Each row was made from one path, in order. Every step used is in the known rows, and no mark comes twice. Write each row's path.
Known rows
sanatu nukunef: 1.074  1.097  0.683  0.774  0.293  2.639  0.923  1.570  -0.063  -0.145  3.283  -1.925  3.511  0.158  1.023  -1.365  2.722  -2.677  -1.321  0.653  3.251
supedig buba: 0.494  -0.851  3.794  -0.964  0.189  1.381  -0.465  -2.441  2.501  1.650  2.003  -5.504  -0.056  -1.372  -4.265  4.968  1.085  5.046  -3.599  -0.446  -2.094
gigo sanatu ruza piripor: 1.946  0.775  0.756  1.811  -2.273  -0.693  -0.228  0.114  -0.840  -2.413  7.057  2.228  -4.640  -2.231  -0.355  -2.071  0.594  -2.514  -0.502  -0.332  2.329
ruza piripor: -0.302  2.320  -0.846  1.417  -0.869  1.200  -3.261  -0.014  1.620  -0.133  5.470  -0.444  0.301  0.264  -0.633  0.985  1.097  1.573  -2.239  -0.521  -0.397
ruza piripor supedig sanatu nukunef: 1.875  0.194  -3.854  0.989  0.517  0.044  -6.522  0.249  -3.448  -3.191  1.789  6.084  6.561  2.092  5.871  -0.059  3.011  -0.359  -2.926  -2.401  -0.019
gigo sanatu nukunef piripor: 1.269  0.040  -0.015  1.430  -0.867  -0.395  6.918  2.723  -3.341  -0.442  3.803  2.652  0.845  2.710  2.287  -4.504  1.495  -4.862  2.556  1.335  2.288
supedig sanatu nukunef piripor gigo buba: -2.630  -5.372  -2.311  -2.684  5.379  -0.399  0.736  0.335  -0.807  1.908  -0.842  4.717  6.800  -1.419  1.032  -2.368  0.057  -3.241  2.812  -2.549  1.729
supedig sanatu nukunef piripor: 2.399  -1.995  -3.280  -0.229  1.721  -1.120  4.143  1.352  -4.506  -1.713  1.425  0.537  4.807  0.087  2.531  -2.519  1.923  -1.592  0.117  1.859  1.223
sanatu gigo: -3.009  -0.518  -2.138  -0.325  0.461  1.964  1.580  3.518  3.487  1.492  3.288  -1.671  0.496  -1.539  -1.590  -1.128  2.214  1.071  1.005  0.989  2.391
ruza sanatu supedig buba gigo: -0.406  4.471  3.562  1.059  1.533  1.567  -5.340  0.606  0.370  1.634  -5.136  -2.907  -0.170  -2.787  1.861  5.046  0.244  3.739  -3.162  -2.573  -3.870
gigo buba: -1.072  1.071  2.853  0.692  2.763  1.801  -1.593  -3.377  2.980  0.421  -0.396  -5.102  1.852  -0.951  -3.794  1.846  -1.801  -1.917  -0.308  -0.581  1.635
gigo sanatu: 1.956  1.617  0.720  0.577  -0.741  -0.919  3.732  -0.346  0.315  -2.003  3.780  -1.367  -2.924  0.203  -2.748  -2.718  -0.917  -1.580  1.031  1.608  1.690
buba gigo piripor: 0.908  2.966  -0.583  -1.262  -2.731  -2.093  1.806  1.418  0.539  0.648  0.044  -4.671  -5.022  1.020  -2.437  -2.845  -3.662  -0.400  1.231  4.911  0.631
nukunef piripor supedig buba gigo sanatu: 0.283  0.035  2.651  0.165  -2.337  -2.450  2.912  -2.772  -1.552  0.952  -5.050  -0.273  -3.056  3.773  -0.284  2.629  -2.334  2.934  0.219  0.882  -4.191
supedig sanatu ruza: 4.219  -2.891  -1.680  -0.225  1.498  -0.472  1.193  -1.523  -2.176  -4.371  1.178  -3.851  -0.899  -5.909  -1.995  -0.428  0.899  -0.497  -1.390  1.971  2.304
buba gigo sanatu: 1.977  5.366  1.236  -0.419  -1.418  -3.582  3.911  -1.302  0.684  -0.801  1.124  -3.577  -5.073  -0.432  -3.347  -5.053  -4.710  -1.751  0.796  4.235  2.853
ruza sanatu: 0.140  1.609  0.872  1.716  2.326  3.992  -1.939  0.823  0.233  -0.716  1.638  -2.065  -0.174  -3.234  -0.251  -0.301  2.782  1.334  -1.652  -0.546  -1.194
supedig buba gigo: 0.581  2.791  4.256  -1.883  -0.631  -1.218  -0.200  -3.575  2.625  2.727  -0.557  -7.733  -2.057  -1.702  -4.947  2.940  -2.774  4.844  -3.615  2.069  -0.899
piripor gigo buba: -4.449  -2.397  1.091  -1.299  3.748  2.822  -2.591  -1.739  5.282  2.713  -0.564  -0.350  2.002  -2.286  -3.666  0.785  -0.933  -0.869  1.772  -2.875  1.143
piripor supedig sanatu ruza: 3.700  -4.361  -2.729  1.179  0.937  1.461  -1.795  -2.201  -2.938  -5.446  -3.670  -0.926  0.733  -3.373  1.430  2.295  2.237  -0.173  -1.464  0.068  0.025
buba gigo: 0.849  4.358  0.649  -0.150  -0.571  -0.647  0.990  -1.615  1.750  0.486  -0.607  -6.610  -2.042  -1.272  -2.924  -1.535  -2.689  0.486  -1.012  3.920  1.812

Write each row's path
0.102  3.840  2.570  0.195  -0.609  -0.426  -2.749  -0.838  1.488  1.523  -5.334  -5.188  0.198  -0.332  -0.008  6.056  -1.484  2.876  -2.527  -0.646  -2.145 -> sanatu supedig buba gigo
-2.505  -4.085  -2.531  -0.712  0.195  -0.199  6.019  2.130  0.404  0.907  2.199  4.789  -2.402  0.627  -0.704  -3.367  0.661  -0.717  4.652  -0.392  -0.585 -> nukunef piripor gigo sanatu
-0.727  -2.821  -2.286  3.299  -0.769  4.006  1.495  -0.178  -1.549  -1.479  -4.356  0.150  2.101  3.555  2.953  3.679  3.050  1.034  0.954  0.021  -3.694 -> nukunef piripor supedig
-2.826  -2.941  -3.056  -0.913  4.186  -0.046  -3.884  -0.976  1.541  -0.736  -4.167  1.379  5.047  -0.766  -0.198  1.485  -0.809  -0.302  1.485  -1.988  0.787 -> piripor supedig sanatu gigo buba
-2.115  -0.865  -2.960  0.388  0.409  0.766  0.345  3.976  1.287  -1.094  -1.060  6.065  -0.534  0.382  2.350  -0.788  1.055  -2.619  4.144  -3.362  0.131 -> piripor gigo sanatu supedig
2.851  0.252  -4.279  -1.730  -1.531  -3.915  -1.285  -0.142  -2.821  -3.048  -5.156  -0.706  -2.441  1.897  0.594  -1.580  -3.552  0.634  1.067  4.032  -1.886 -> buba gigo piripor supedig sanatu
1.663  2.239  4.734  -0.893  -1.735  -1.759  -0.337  -1.777  -1.086  1.192  -1.949  0.658  0.045  2.643  1.137  0.110  -1.523  -0.599  -1.935  -0.191  0.636 -> piripor supedig buba gigo sanatu nukunef
-0.375  -0.076  0.291  2.607  2.121  4.796  1.585  3.925  -3.317  0.862  1.738  1.808  3.560  -0.793  4.857  -2.064  5.210  -1.976  -0.169  -0.971  -0.294 -> ruza sanatu nukunef piripor
2.753  0.876  6.048  -1.431  -1.932  -3.266  3.029  -3.199  0.375  0.798  0.978  -5.328  -6.969  -4.238  -4.973  -0.263  -3.240  0.450  -1.882  2.207  2.013 -> supedig buba gigo sanatu ruza
-0.942  -5.619  -5.207  -2.362  3.012  -0.092  3.046  3.164  -2.297  0.531  1.323  5.114  5.012  -1.268  2.823  -3.696  2.870  -0.631  2.110  -0.862  1.033 -> supedig sanatu nukunef piripor gigo
1.429  6.346  -0.553  1.770  -1.592  -2.801  1.696  1.111  -0.549  -1.938  -3.388  -0.884  -2.870  1.071  1.622  -1.761  -3.633  -3.794  2.093  1.542  1.510 -> buba gigo sanatu supedig
-4.601  -0.277  0.620  -0.527  2.937  1.678  -0.734  0.818  5.024  3.020  1.039  -2.359  2.625  -1.875  -3.279  0.061  -0.728  -1.540  1.803  -0.762  3.253 -> sanatu gigo buba
-2.502  -3.733  -1.721  0.156  -0.264  3.320  -3.884  1.729  2.626  1.352  5.154  3.788  -1.436  -4.129  0.297  0.180  3.394  0.695  -0.420  -2.909  1.026 -> sanatu ruza piripor gigo
0.482  -2.176  -2.056  0.977  -2.655  2.335  -1.330  1.942  -0.769  -1.783  -2.224  0.521  -1.252  3.949  1.682  1.954  1.557  -0.067  1.384  0.506  -2.910 -> gigo piripor supedig
-3.695  -5.004  -4.432  -0.110  3.947  -0.178  -0.419  0.089  -0.535  -0.134  -5.622  3.029  5.526  0.901  1.589  1.839  -0.332  -0.243  3.029  -1.658  -1.197 -> nukunef piripor supedig sanatu gigo buba
-0.516  -0.509  2.770  0.325  -1.390  1.213  0.254  -0.970  -1.954  3.013  -5.518  -0.847  3.393  3.498  3.401  3.883  1.269  1.740  -2.015  -0.118  -2.220 -> sanatu nukunef piripor supedig buba gigo
-3.600  -1.199  -2.628  -0.913  0.045  2.118  -4.445  1.463  3.684  1.829  5.279  4.359  0.578  -0.789  -0.362  -0.075  2.098  2.818  -0.252  -2.927  -0.592 -> ruza piripor gigo
-3.078  -3.087  -4.328  1.297  0.172  0.725  3.824  4.774  -0.748  -0.234  -2.498  7.388  -0.109  2.151  4.185  -0.306  1.621  -2.501  5.921  -3.173  -1.909 -> nukunef piripor gigo sanatu supedig
0.617  -3.226  2.552  0.836  -1.486  0.741  2.856  0.335  -3.444  0.518  -0.781  4.479  2.763  4.857  3.514  2.663  2.939  -0.190  -0.031  -2.469  -2.676 -> gigo sanatu nukunef piripor supedig buba
2.302  5.681  1.928  -0.590  -1.222  -3.050  3.758  0.489  -0.968  0.106  2.645  -1.203  -1.684  0.455  -0.248  -7.155  -3.011  -5.328  0.757  3.454  5.643 -> buba gigo sanatu nukunef
1.266  2.219  3.944  -0.608  -2.189  -2.531  -0.408  -4.033  0.498  0.271  -3.428  -1.847  -3.433  1.655  -2.192  2.141  -3.096  2.542  -1.593  0.613  -2.097 -> piripor supedig buba gigo sanatu
2.875  -2.969  -4.155  -0.892  -0.664  -0.737  -1.588  3.001  -4.803  -3.483  -1.155  3.974  3.217  3.083  4.488  -1.691  1.875  -2.180  0.718  0.619  -0.427 -> gigo piripor supedig sanatu nukunef
0.250  3.705  3.086  -0.217  -3.106  -3.295  -4.913  -3.395  0.658  0.929  0.105  2.261  -2.951  3.064  -0.442  2.498  -2.981  3.862  -2.864  -1.281  -3.030 -> ruza piripor supedig buba gigo sanatu
-0.773  2.866  2.446  0.202  -2.296  -0.198  -7.567  -3.662  1.610  2.000  -1.870  -0.668  -0.245  2.224  0.049  5.954  -0.976  6.163  -4.945  -1.456  -4.177 -> ruza piripor supedig buba gigo
-1.500  -1.978  -1.164  -1.650  0.333  -0.002  2.531  1.156  2.408  0.217  3.754  3.308  -2.704  -1.083  -2.527  -3.969  -0.039  -0.615  3.159  -0.705  1.274 -> piripor gigo sanatu
1.750  2.451  5.032  -0.967  -3.048  -3.878  -1.670  -2.523  0.746  1.363  4.832  -1.277  -6.586  -3.165  -3.147  0.030  -2.927  1.485  -3.181  0.508  0.888 -> supedig buba gigo sanatu ruza piripor
